Each row comes from the steps of one walk. Every step used is in the known rows, and no mark comes twice. Write the walk behind each row, first mark first.
In the rows, 128 means zero.
Known rows:
fesa/fedap/fipekef/zinemoz: [141 105  94 125 122 133 125 137 119 127 124 114 115 124 152 122 135 144
 120 159 145 114 136 108 149  97 141 148 137 156  97 125 153 137 138 118
 149 132 116]
rasipi/seveti/sifod/sudop/nomo: [176 137  93 134 139 161 130 146 101 179 114 107 138 169  42 157 140 114
 133 115 143 123 109  77  91 129 122 120 144 141 102 151 162 133 103 106
 120 106 121]
fipekef/depu: [134 117  96 115 137 135 133 134 103 113 120 157 137 146 163 117 130 123
 122 129 124 162 127 120 128 118 127 107 116 132 142 125 155 145  96 133
 128 112 126]
rasipi/seveti: [133 145  98 141 132 178 119 123 133 188 121 134 135 143 104 127 136 120
 140 107 124 127 103 130 115 135 119 120 137 123 108 130 112 127 134 128
 114 123 132]
biga/seveti/rasipi/manop/nobeg: [ 96  92 106 190 155 103 135 160 128 190 124 110 192 144  88  81 141  88
 142 117  95 128 145 125 147 162 131 128 157 126 106 123 119 133 138 103
 119 131 127]
sudop/nomo/fedap/fipekef: [155 133 117 103 104 108 133 130 116  94 174  70 111 116 151 163 137 170
  97 152 131  68 115 101 154 101 128 148 141 122 114 132 163 123 124 112
 132 154 141]
manop/rasipi/seveti/sifod: [ 96 112 114 162 160 134 137 136 159 209 109 128 148 153  94 121 127  88
 148 121 101 126 120 150 115 162 123 114 150 135  77 139 140 135 127 119
 114 131 129]
sifod/seveti/rasipi: [112 117 145 157 166 128 118 132 165 153 107 160 152 140 127 102 125 123
 136 109 135 131 144 120 122 149 139  94 130 136  99 144 116 115 122 108
 118 130 131]
nomo/teviv/manop/rasipi/seveti: [112 139 131 195 156 164 131 173 103 222 139  70 154 131 164 112 133 117
 172 119  64 117 113 140 121 156 124 115 151  91  85 136 143 128 152 129
 110 124 135]
sifod/seveti: [142 130 135 116 142 159 119 137 115 141 112 127 136 133  90 123 131 153
 122 110 121 138 147 102 115 135 133  94 125 136 110 128 113 114 130 117
 115 110 129]
sifod/seveti/rasipi/manop/nobeg: [ 91 101 126 164 152 130 124 171 100 167  98  78 179 148  72  95 141 106
 139 119  98 131 134 109 128 149 138  98 143 130  99 134 115 121 137 100
 125 133 123]
biga/seveti: [151 115 108 152 145 124 134 123 150 167 150 170 155 129 110 103 132 129
 126 106 116 132 161 123 142 153 123 139 142 129 122 112 120 130 133 123
 108 105 135]
seveti/sifod/sudop/nomo/teviv/manop: [169 129 142 202 138 104 142 163  70 163 137  89 141 148 136 145 132 120
 144 154  89 124 139  62 100 138 136 120 125 109  99 160 182 131 112 100
 130 119 112]
sifod/seveti/rasipi/manop/teviv/nomo/sudop: [125 123 172 223 194 121 125 158  88 174 121  55 179 109 173  82 132 102
 164 121  79 126 106  49 136 144 140 101 154  96  92 155 137 114 123  93
 117 122 129]
zinemoz/fipekef: [146 115 154 114 114 151 137 114  83 127 106 130 106 121 143 117 120 116
 143 123 128 159 142 128 140 128 128 128 121 124 127 146 128 119 123 116
 142 136 137]
biga/seveti/sifod/sudop/nomo/fedap/fipekef/zinemoz: [192  94  78 138 136  98 135 165 114 114 155 155 139 136 125 134 137 148
 101 141 127 110 173  69 136  96 135 154 155 156  74 132 214 140 105  78
 121 117 124]
fipekef/depu/zinemoz: [142 112  89  99 147  87 121 166 120 103 127 131 111 135 149 154 128 112
 110 143 147 179 140 141 121 122 117 128 118 136 170 137 179 146 113 128
 140 117 120]
fedap/nomo/teviv: [149 116 127 178 138  93 130 143 126 135 143  66 121 108 163 121 119 140
 119 140 133 114 108 127 129 104 121 135 143  88 123 137 173 116 139 118
 126 137 134]
teviv/nomo/sudop/sifod: [160 155 168 181 145 127 137 146  89 135 123 104 126 115 174 121 129 132
 128 151  95  92  81  30 113 114 132 139 140  88 122 143 161 124 106 115
 115 110 123]
fesa/fedap: [140 130 110 141 121 142 135  76 138 146 121 102 116 142 121 130 135 110
 133 142 105 119 108 114 140 121 139 134 101 132 105 129 102 135 151 145
 145 121 106]
fesa/fedap/fipekef/depu/zinemoz: [134 107  86  99 131  90 121 144 138 122 138  76  95 138 157 157 134 121
 115 165 150 160 134 121 153 118 121 140 117 147 155 130 164 144 125 128
 146 134 110]
teviv/manop/rasipi: [ 93 123 155 161 152 129 133 183 109 171 146  93 166 112 147 113 132 126
 171 143  92 115 149 127 136 147 133 123 151 115 118 123 145 134 143 142
 123 116 133]
biga/seveti/sifod/sudop: [152 106 120 167 147 117 136 138 159 169 125 163 154 158  77 112 128  95
 148 106 110 164 176  78 120 146 128 129 135 153  91 124 147 134 108  96
 101 103 109]
fedap/nomo/sudop/sifod/seveti/rasipi/manop/teviv: [166  90 151 180 194 115 111 189 140 192  97  53 171  98 119 104 133 113
 117 105  90  83  92  71 132 121 132 124 164  82  99 142 141 131 123  90
 118 138 133]
biga/seveti/sifod/sudop/nomo: [186 116  98 144 148 120 140 145 111 161 135 133 152 158  44 140 137 120
 124 116 137 127 153  73 113 142 125 134 148 145 112 138 167 136 102 102
 116  93 124]
manop/teviv/nomo/sudop/biga: [160 136 165 177 167 135 148 172  70 143 170  58 169 126 155 128 134 126
 122 146  52  85  78  35 123 129 134 132 178  87 126 145 145 131 105 118
 127 121 132]
fesa/fedap/nomo/teviv/manop: [150 125 129 220 131 109 132 122 119 180 151  70 141 111 173 113 133 126
 149 174  99 111 116  79 131 108 138 134 117  85 105 136 148 126 159 135
 139 122 109]
depu/fipekef: [145 119 132 101 123 125 122 151 147 148 125  98 104 133 136 148 126 117
 137 123 157 155 131 133 138 136 127 132 106 123 126 123 137 118 140 122
 131 159 135]
nomo/sudop/sifod/seveti: [177 133 165 132 154 157 122 147 112 133  99 107 123 121 128 129 128 157
 101 112  91  97 109  49 107 119 138 118 123  98  95 138 127 117 114 108
 105 114 118]
biga/seveti/rasipi/manop/teviv/nomo/fedap/fesa: [153 135 118 229 169  79 134 162 132 191 178 117 184 109 182  64 134 101
 158 126  65 112 135  90 154 142 122 128 168 113  95 125 165 144 146 104
 117 103 162]
sifod/seveti/rasipi/manop: [125 113 139 157 165 158 107 127 150 181  82 147 161 137 110  73 137 106
 145  99 113 143 117  98 115 158 138  88 123 136  96 143 113 129 132 101
 120 137 124]
fipekef/zinemoz: [150 109  98 127 141 127 124 160  98 109 112 174 133 123 147 118 129 135
 116 134 139 136 142 131 116 102 136 133 137 143 115 133 168 139 123 117
 141 115 126]
sifod/sudop: [145 136 135 123 126 158 121 159 115 125 124  96 132 141 105 131 131 122
 156 106 122 151 136  86 119 110 128 128 129 139 122 126 144 127 122 117
 116 113 115]
manop/teviv/nomo/sudop/biga/seveti: [178 122 142 200 180 129 152 165  96 181 188 104 193 128 134 105 137 127
 120 123  47  92 118  43 138 155 128 143 186  91 117 127 134 132 112 113
 108  99 139]
teviv/manop: [124 135 144 169 126 130 125 147 109 160 144 146 154 120 150 120 135 129
 155 155 113 128 147  90 123 134 135 122 125 119 128 127 126 132 131 131
 127 118 122]
seveti/sifod: [115 107 130 153 135  89 140 111 160 144 109 165 130 147 114 129 122  98
 121 148 123 138 142 124 118 145 132 121 122 143 100 141 139 135 111 110
 129 137 117]
nobeg/manop/rasipi/seveti: [ 88 133  96 121 135 177 132 142 141 221 119  64 171 110 111  95 137 100
 159 112 126 117  86 155 102 141 111 127 155 103  82 125 124 138 131 142
 108 107 143]
rasipi/seveti/sifod/sudop: [139 130 112 154 136 162 124 137 144 187 103 134 137 169  72 130 132  88
 159 107 118 160 130  82  98 131 125 115 131 148  80 139 140 131 110 101
 105 118 107]

Write each row's walk:
[107 138 122 162 129 105 145 165  75 180 144  47 177  96 128 110 136 104
 151 153 122 130 113 109 112 134 115 124 167 104 122 127 141 135 109 123
 131  84 147] | nobeg/manop/teviv/nomo
[164 123 142 127 140 159 139 156 132 149 125 140 150 178  70 134 133 107
 119 127  81 123 112  43  88 135 134 120 144 143 109 141 146 145  93 107
 120 125 107] | seveti/sifod/sudop/biga
[117 109 110 235 161 121 141 121 155 252 126  78 154 140 126 110 131  86
 165 161  77 110 108 111 120 141 131 119 140 101  56 146 155 134 153 127
 125 124 113] | fesa/fedap/nomo/teviv/manop/rasipi/seveti/sifod
[146 118  99 150 127 127 125  93 157 155 138  85 134 115 102 122 135 126
 133 158 155 108 104  93 139  87 130 143 125 119 123 122 129 128 154 147
 142 115 115] | fesa/fedap/nomo
[153 108 146 100 125 109 127 143  96 122 111 107  83 112 134 148 119 106
 132 136 149 178 151 147 133 130 119 145 122 129 153 157 151 122 134 111
 152 140 130] | depu/zinemoz/fipekef
[131 132 133 207 152  94 134 135 110 148 144 103 165 122 182 102 137  88
 149 133  49 108 106 101 142 127 134 113 139 110  95 143 158 138 135 103
 135 134 137] | seveti/rasipi/manop/teviv/nomo/fedap
[142 124 141 212 135 101 126 163 108 167 157  91 148 103 178 115 127 141
 147 166 115 117 132  89 124 113 129 130 138  83 122 136 166 121 140 123
 125 127 125] | fedap/nomo/teviv/manop
[146 106 146 197 185 114 139 128 190 167 158 180 184 141 171  79 127 107
 119 113  88  92 114  75 136 159 138 144 157 104  98 146 122 134 110 111
 107 139 127] | nomo/sudop/biga/seveti/rasipi
[133 115 136 145 134 122 131 143 140 139 107 128 132 158  91 133 125  94
 150 123 121 161 149  82 109 125 131 121 124 153  98 137 152 132 105 101
 118 122 105] | seveti/sifod/sudop
[195 113 111 185 151  98 151 146  96 158 137  92 130 158 103 136 127 121
 115 113  96 126 140  97 114 147 125 134 140 115  93 150 184 128 111  91
 117 111 125] | biga/seveti/sifod/sudop/nomo/teviv
[136 126 107 216 131 117 149 198  33 197 142  31 164 169  78 159 141 109
 150 153  73 119 135  75 102 136 131 120 153 104  81 150 168 123 119  96
 123 113 113] | rasipi/seveti/sifod/sudop/nomo/teviv/manop/nobeg
[107 134 110 136 154 179 126 158 130 199 125  89 149 135 105 120 133 118
 158  99 105 116 104 159 126 147 118 120 160 119 102 127 130 129 145 137
 110 120 141] | manop/rasipi/seveti
[164 101 101 101 135 125 120 181 115 126 109 149 111 128 158 137 126 124
 125 130 166 162 143 135 125 110 135 136 117 139 114 130 177 131 134 111
 143 142 131] | depu/fipekef/zinemoz
[ 93 118 125 188 159 134 135 150 145 234 120 142 168 147 107 114 132  90
 166 141  89 127 136 122 111 167 128 110 149 128  76 139 139 138 128 121
 113 122 124] | teviv/manop/rasipi/seveti/sifod
[152 121 129 217 187 134 138 181 102 233 147 130 209 144 100  75 146  94
 145 118  56 109 112  70 129 182 125 112 193 117 128 132 135 145 118 102
 122 105 147] | sudop/biga/seveti/rasipi/manop/teviv/nomo
[149 106 120 102 125 156 141 124  62 113 101 158 115 140 176 106 122 111
 136 125 124 188 139 121 139 119 126 107 109 128 143 141 155 137  90 123
 140 119 137] | zinemoz/fipekef/depu
[145 131 153 175 157 135 141 211  52 162 151  16 154 126 149 134 133 137
 170 130  74 107 132 101 122 137 131 125 157  97 113 144 189 129 136 125
 123 109 130] | sifod/sudop/nomo/teviv/manop/rasipi
[114 121 165 231 184  96 132 149  97 167 131  56 171 106 199  85 131  84
 167 134  83 119  93  68 145 139 135 124 156  92 107 156 148 125 120 100
 127 136 129] | seveti/rasipi/manop/teviv/nomo/sudop
[152 141 125 177 134 115 136 135  77 136 150  80 152 115 156 119 142 106
 139 135  38 113 106  91 138 115 131 117 136 106 106 130 156 138 141 111
 135 121 136] | rasipi/manop/teviv/nomo/fedap
[119 112 141 208 154 112 141 154 115 186 153  25 153 106 172 109 130 123
 171 165  77  98 119 116 146 120 136 133 143  87  97 132 163 129 168 146
 135 119 121] | fesa/fedap/nomo/teviv/manop/rasipi
[118 104 150 179 163 127 128 177  99 163  89  61 168 135 109 100 137 107
 124 120  72  97 102  63 123 135 143 117 142  98  84 144 127 122 123  91
 116 139 114] | nomo/sudop/sifod/seveti/rasipi/manop/nobeg
[178 144 140 185 132 132 134 177  48 153 150  59 139 134 149 142 136 141
 150 141  92 118 127  66 107 126 133 125 131  97 118 150 175 126 124 113
 129 113 120] | sifod/sudop/nomo/teviv/manop
[132 124 117 118 143 192 143 170 143 222 118  86 187 161  58 106 140  82
 144 117  83 115  78  67  66 145 120 121 167 123  71 139 143 155  93 118
 105 104 120] | nobeg/manop/rasipi/seveti/sifod/sudop/biga
[186 120 127 222 149 101 146 160  86 193 152 119 159 149 126 126 133 120
 142 140  81 127 161  63 110 155 133 128 136 108  94 148 176 133 115  96
 115 103 118] | biga/seveti/sifod/sudop/nomo/teviv/manop
[157 101 141 152 179 135 116 192 127 200  78  98 159 131  87 115 137 105
 112  89  69 102 113 116 123 159 131 106 154 114 104 135 120 143 123  91
 125 133 137] | sudop/sifod/seveti/rasipi/manop/teviv
[134  95 112 175 151  84 145 105 176 179 131 204 152 147  96 108 125  98
 119 130 112 143 170 120 131 167 128 130 135 144  95 126 131 136 116 105
 111 117 123] | biga/seveti/sifod
[166 132 160 144 142 125 132 141 125 121 114 106 113 116 169 135 125 133
 106 130  96  82  87  68 120 110 134 153 124  87 110 140 144 131 110 117
 117 135 118] | nomo/sudop/sifod
[152 148 119 181 158 185 130 204  62 218 143  28 157 142 117 132 141 129
 175 107  77 108 105 103 107 141 122 118 163  96  94 145 171 128 140 123
 110 104 134] | sifod/sudop/nomo/teviv/manop/rasipi/seveti
[169 139 144 193 162 124 128 159  99 166 116 111 160 127 144 110 141 111
 125 119  31  92 104  67 120 129 137  97 140 103  87 142 153 136 126  91
 123 115 137] | sudop/sifod/seveti/rasipi/manop/teviv/nomo/fedap
[112 124 157 212 167 129 131 183  66 175  97  59 178 137 113  86 142 108
 145 138  73 106  98  29 115 139 141 104 155  99  94 147 141 117 119  90
 115 116 119] | teviv/nomo/sudop/sifod/seveti/rasipi/manop/nobeg
[113 106 111 113 124  99 141 160 120 165 131  42 167  91 121 128 131 101
 118 130 120 118 117 156 121 128 116 142 150  98 107 123 123 145 114 124
 134 114 141] | nobeg/manop/teviv
[129 116 131 218 161 136 128 190 131 227 129  65 164 142 112 112 129  96
 187 132  94 139 132  77 103 125 123 117 158 108  71 142 186 126 130 104
 101 116 114] | fedap/nomo/teviv/manop/rasipi/seveti/sifod/sudop
[162  96 137 183 169 102 153 109 171 172 148 185 168 152 121 103 127 103
 100 135  70 108 127  56 120 160 136 141 144 116  82 140 133 140  99 104
 107 129 114] | nomo/sudop/biga/seveti/sifod
